What can hang from each mark
vomap: safav zudiv
zotubin: rasim
gabapag: rasim safav vomap zudiv
safav: gabapag rasim zudiv
rasim: vomap zudiv

Known rows, with every way that one mark hangs from another
rasim{vomap zudiv}: [ 17.3 -10.4  12.7   1.7  -8.7  -2.4 -10.8 -21.2   3.5  21.4  -5.7  -3.7
  17.9 -10.3  10.4   4.5  -7.5 -15.2]
zotubin{rasim{vomap}}: [ 23.2  21.9   0.5  -7.7  -3.3  -3.0   1.1 -28.6  -9.3  14.1   1.7 -21.3
   9.5   0.0  13.7  -0.4  -1.2   1.0]
gabapag{safav}: [-1.9  2.1 -1.8  9.5 13.3 -1.7  9.0  1.9  7.1 14.3  8.3 -7.6  5.3 -0.7
 -0.1 21.2 -0.6 -5.7]
vomap{safav{gabapag}}: [ 32.1  30.6 -12.2 -12.4  18.0 -10.0  21.3  -0.6  20.1   6.1  22.8 -16.8
   2.6   7.2  14.5 -11.7   3.3  12.4]
zotubin{rasim}: [ 20.8  33.9  -8.0  -7.3   5.8  -6.9  -0.8 -19.8  -7.5   5.7  11.6 -14.9
  -5.1   3.7   8.1 -10.6  -3.0   2.7]
zotubin{rasim{vomap zudiv}}: [ 24.6  11.9   7.9  -5.8 -11.5  -1.5 -11.7 -32.4  -7.9  21.2  -6.7 -15.6
   1.8  -1.6   9.8  -5.1  -8.1 -14.1]
zotubin{rasim{vomap{safav} zudiv}}: [ 28.3  25.1   2.5  -8.6  -8.9  -8.0  -0.4 -29.6  -6.6  21.8   6.6 -31.8
  -3.2   0.0   8.3  -4.4  -4.8 -14.0]
gabapag{rasim safav vomap zudiv}: [  0.8  -8.7  31.2  39.7   4.1   7.7  28.6  17.9  14.3   2.3   4.6 -15.5
   0.3  38.6   5.6  39.1  -8.8 -24.3]
vomap{safav zudiv}: [ 31.1  13.4 -19.2  -8.3   8.1 -12.4   7.2 -10.8  19.1  16.6  26.0 -17.1
 -10.8   4.6  13.0   2.4   2.9  -6.4]
gabapag{rasim{vomap} safav zudiv}: [  2.5 -10.5  32.1  24.6 -14.2   5.8  19.2  -2.3  18.7  13.5   0.0 -19.0
  19.7  23.9   9.7  37.3 -11.5 -17.2]
zotubin{rasim{vomap{safav{zudiv}}}}: [ 19.6  34.1  -5.6 -20.9  -4.2  -5.6  14.6 -20.1  14.6  13.8  11.9 -42.7
  -9.9  18.5  -2.9   5.3   1.2   4.6]
vomap{safav{gabapag rasim} zudiv}: [ 49.0  26.8 -29.8 -24.7  22.6  -8.7  21.3  -4.6  35.2  16.9  19.7 -23.5
 -28.8  36.9  21.0  -8.8   8.2  20.2]
rasim{vomap{safav} zudiv}: [ 21.7   3.7   6.3  -1.4  -5.8  -8.0   0.5 -19.6   5.2  21.2   6.9 -20.5
  12.3  -8.3   8.3   5.4  -3.9 -15.1]
safav{gabapag{rasim{vomap}} zudiv}: [ 32.4   6.7  12.7 -14.4 -10.7  -2.6  25.3  -4.9  45.0   2.8  -7.8  -9.1
  -0.2  37.5   8.3   8.1  -3.7  12.6]
safav{zudiv}: [  5.5  10.1  -4.5 -10.8   5.4  -4.9   2.4  -2.3  25.9   3.6  10.9  -8.4
  -3.9  11.4  -7.2   4.7  -2.4   4.9]
gabapag{rasim}: [ 25.0  15.9   8.5   5.4  -5.0 -11.3  12.6  -8.6   9.8  -5.2   6.5  -2.5
   2.2  15.7   8.0   3.8  -6.0   0.7]
safav{rasim}: [ 17.7  20.1 -11.0  -8.7  15.7  -6.5   4.2  -9.7   6.0   3.8   8.0 -14.0
  -3.6  19.1   5.7   0.8   1.6  18.3]
rasim{vomap{safav{gabapag} zudiv}}: [ 46.6   7.1 -14.2 -16.8   6.0  -4.9  18.1 -13.4  31.7  25.9  14.3 -17.7
  -0.2  11.1  28.6   0.2   6.8   3.0]
gabapag{vomap zudiv}: [  5.1  -2.7  17.9  24.5  13.4   4.9   7.5   6.2   5.9   3.3  15.6 -10.9
  13.3  15.0  12.1  11.6  -5.6 -14.7]
zotubin{rasim{vomap{zudiv}}}: [ 35.1   9.7  -9.5 -12.4  -5.8  -2.7  -3.7 -33.0   4.3  25.2   3.1 -16.7
  -6.7   6.9  21.7   1.7   0.2  -6.6]
vomap{safav{rasim{zudiv}}}: [ 22.9  23.9  -8.3  -9.0  10.0 -12.3   3.5 -11.1   8.1  12.4  12.6 -26.1
 -15.8  18.4   0.4  -2.7  -1.1   2.2]
gabapag{rasim vomap}: [25.6  6.4 16.2 20.1  3.8 -5.8 24.7  2.9  3.5 -8.3  1.6 -5.5 -2.7 27.4
  8.7 16.1 -3.0 -8.0]

Rows
[ 55.2  22.1 -10.1 -11.0   1.1 -13.6  28.3  -4.1  39.0   7.2  16.7 -11.4
 -22.9  34.6  23.7  -5.3   1.1   2.9]
vomap{safav{gabapag{rasim}} zudiv}
[ 52.9  28.3 -18.8 -24.5   3.3  -4.9  17.4 -24.2  20.5  26.8  13.6 -29.9
 -15.1  19.2  29.3  -9.3   5.4   3.3]
zotubin{rasim{vomap{safav{gabapag} zudiv}}}
[  1.2   1.4  23.4  24.6  -5.6   1.6  17.1   6.6  20.6   4.9   9.2 -13.9
   4.8  27.4   3.6  27.4 -12.1 -15.2]
gabapag{rasim safav zudiv}
[ 12.1  11.9  -1.3 -13.6  -1.7  -6.9  14.4  -9.4  25.6  13.7  13.2 -30.9
   5.8   9.5  -3.8  15.0   0.9   3.6]
rasim{vomap{safav{zudiv}}}
[ 33.4  38.6  -9.3 -29.8   2.5  -3.0  23.8 -12.3  29.4  14.6  10.7 -38.2
 -12.8  28.0   6.6  -6.6   3.0  15.6]
zotubin{rasim{vomap{safav{gabapag zudiv}}}}
[ 30.8  18.6   4.6 -13.2  -1.8  -6.5  23.3   4.1  47.0  -5.9   1.8  -4.0
 -15.0  40.7   2.3  -2.6  -4.2  14.6]
safav{gabapag{rasim} zudiv}
[ 40.5  23.1 -14.7 -15.6  -4.0  -7.7   7.8 -30.3   5.4  26.0  15.0 -34.1
 -11.7   9.8  20.1   2.6   3.3  -7.0]
zotubin{rasim{vomap{safav zudiv}}}
[ 32.6   4.8   1.3  -0.1  24.6   2.4  12.2   6.5  15.1   9.1  -5.5  -7.5
 -19.3  37.2  13.9  -3.1   1.4   4.0]
safav{gabapag{vomap} rasim{zudiv}}
[29.9  5.9 26.1 21.2  7.2  3.8 29.8 13.9 26.4 -5.8  6.7 -7.3  2.5 44.3
 22.2  5.2 -7.6 -6.1]
safav{gabapag{rasim vomap zudiv}}
[ 28.2  35.6  -4.5 -10.8  -1.3  -8.5  12.4 -26.8  -7.9  14.9  14.1 -37.6
   4.7   2.6  11.2   0.1   1.5   1.7]
zotubin{rasim{vomap{safav}}}
[ 45.7   1.0 -16.6 -22.4  11.4   1.3  11.1 -16.2  32.2  24.7  -2.1 -11.9
  -8.8  31.9  29.4   0.8   7.2  18.4]
safav{gabapag rasim{vomap{zudiv}}}
[ 23.7  26.8   1.2  -3.1  14.1  -3.1  17.1   3.4  29.2   7.2  29.0 -22.5
  11.3  15.6  17.8 -11.7  -4.5   4.3]
vomap{safav{gabapag{zudiv}}}
[ 35.5   8.4   4.2 -11.1   1.1  -5.3  10.1 -12.3  20.1  21.6   4.4 -16.7
   9.3   1.8  16.9  -6.9  -2.3  -5.1]
rasim{vomap{safav{gabapag}} zudiv}
[ 24.7   8.4   6.3  -8.6  10.6   6.9  12.2  -8.8  27.3  15.1   3.9 -21.9
  16.5  32.6  24.6  -1.3  -2.3  19.5]
safav{gabapag{zudiv} rasim{vomap}}
[  3.0 -10.4   5.9  19.6  21.1   5.3  12.4   9.8   3.4  17.4  -8.1 -15.9
 -21.5  31.7  -3.2  30.1   0.4 -14.1]
gabapag{safav{rasim{zudiv}} vomap}
[ 37.6  -7.5   5.7  16.1   1.6  -5.1  18.4  -0.5  17.0   3.0   2.2  -1.0
 -19.7  34.3  17.2  19.0  -0.2 -16.5]
gabapag{rasim vomap{zudiv}}
[ 32.7   2.0 -10.9  -8.4  -0.8  -8.5   8.1 -20.3  16.4  24.9  15.3 -21.8
   3.5   0.9  19.9  11.6   4.1  -7.9]
rasim{vomap{safav zudiv}}
[ 20.8 -16.9   8.1  26.6   4.5   0.8  27.8  10.3  19.5  12.2  -0.5  -5.7
 -25.0  38.8  10.0  40.4  -0.4 -25.0]
gabapag{rasim safav vomap{zudiv}}
[ 30.5   3.4 -11.8   7.2  17.0  -6.6  18.6   1.3  12.9  13.1  20.6 -18.9
 -16.0  16.4  15.5  14.4   6.5 -15.5]
gabapag{vomap{safav zudiv}}
[ 11.4   5.9  -3.4 -18.1   3.6  -0.6   8.4 -11.6  26.0  12.4  -2.8 -24.4
  -3.2  30.2  -3.0  16.0   2.4  20.1]
safav{rasim{vomap} zudiv}
[ 12.0 -15.8  26.2  17.4 -18.5  -0.4   9.4  -9.5  12.4  19.6 -16.8  -7.5
   3.7  13.9   2.7  31.7 -10.5 -23.9]
gabapag{rasim{vomap zudiv} safav}
[ 26.4  -5.0  24.3  23.3  -4.4  -5.5  10.8   0.6   5.2  -0.5  -7.3   0.5
 -10.6  24.7   6.0  12.3  -8.1 -23.5]
gabapag{rasim{zudiv} vomap}
[ 23.4  15.7  10.4  -7.9 -15.4 -10.9  27.7  -9.1  30.9   3.4   6.9 -30.3
  -1.6  29.9  -2.9  19.6  -2.8   1.7]
gabapag{rasim{vomap{safav{zudiv}}}}
[ 31.9  18.1  12.0   2.2 -11.5 -13.0  24.7 -15.5   9.3   3.3   8.6 -25.1
  12.5  14.3  11.8  14.5  -1.9  -1.1]
gabapag{rasim{vomap{safav}}}
[ 26.3  16.9  -4.8 -22.7   5.5  -3.9  24.5  -2.3  41.6  13.4  11.6 -26.6
   2.7  20.0   6.1   3.1   3.8  14.6]
rasim{vomap{safav{gabapag zudiv}}}
[ 53.4  -3.6   3.4  -8.1 -10.8  -3.5  17.9 -14.9  36.3  15.1  -4.7  -0.7
  -2.9  28.9  30.6   4.1  -0.5   1.7]
safav{gabapag{rasim{vomap{zudiv}}}}
[ 14.1  21.7  -9.3  -5.7  23.6  -4.1  29.3  11.1  23.1   1.3  15.4 -38.1
 -28.2  47.9  -8.4  19.6   7.7  12.6]
gabapag{vomap{safav{rasim zudiv}}}
[-10.6 -12.0  19.0  34.8  17.9  11.3  16.0  17.2   8.9  11.3  11.3 -16.8
   8.0  19.1   4.5  33.6  -4.9 -22.7]
gabapag{safav vomap zudiv}
[ 30.1   7.2  12.2   1.8   7.0  -0.4  35.2  17.1  40.1  -7.7  -1.5  -6.2
 -20.4  52.0   3.7   9.1  -0.7   6.3]
safav{gabapag{rasim vomap} zudiv}
[ 34.5  21.4 -27.2 -16.5  14.7 -11.4  11.9 -11.3  20.6  16.2  21.7 -28.0
 -25.4  27.3  12.1   4.0   6.4   9.2]
vomap{safav{rasim} zudiv}
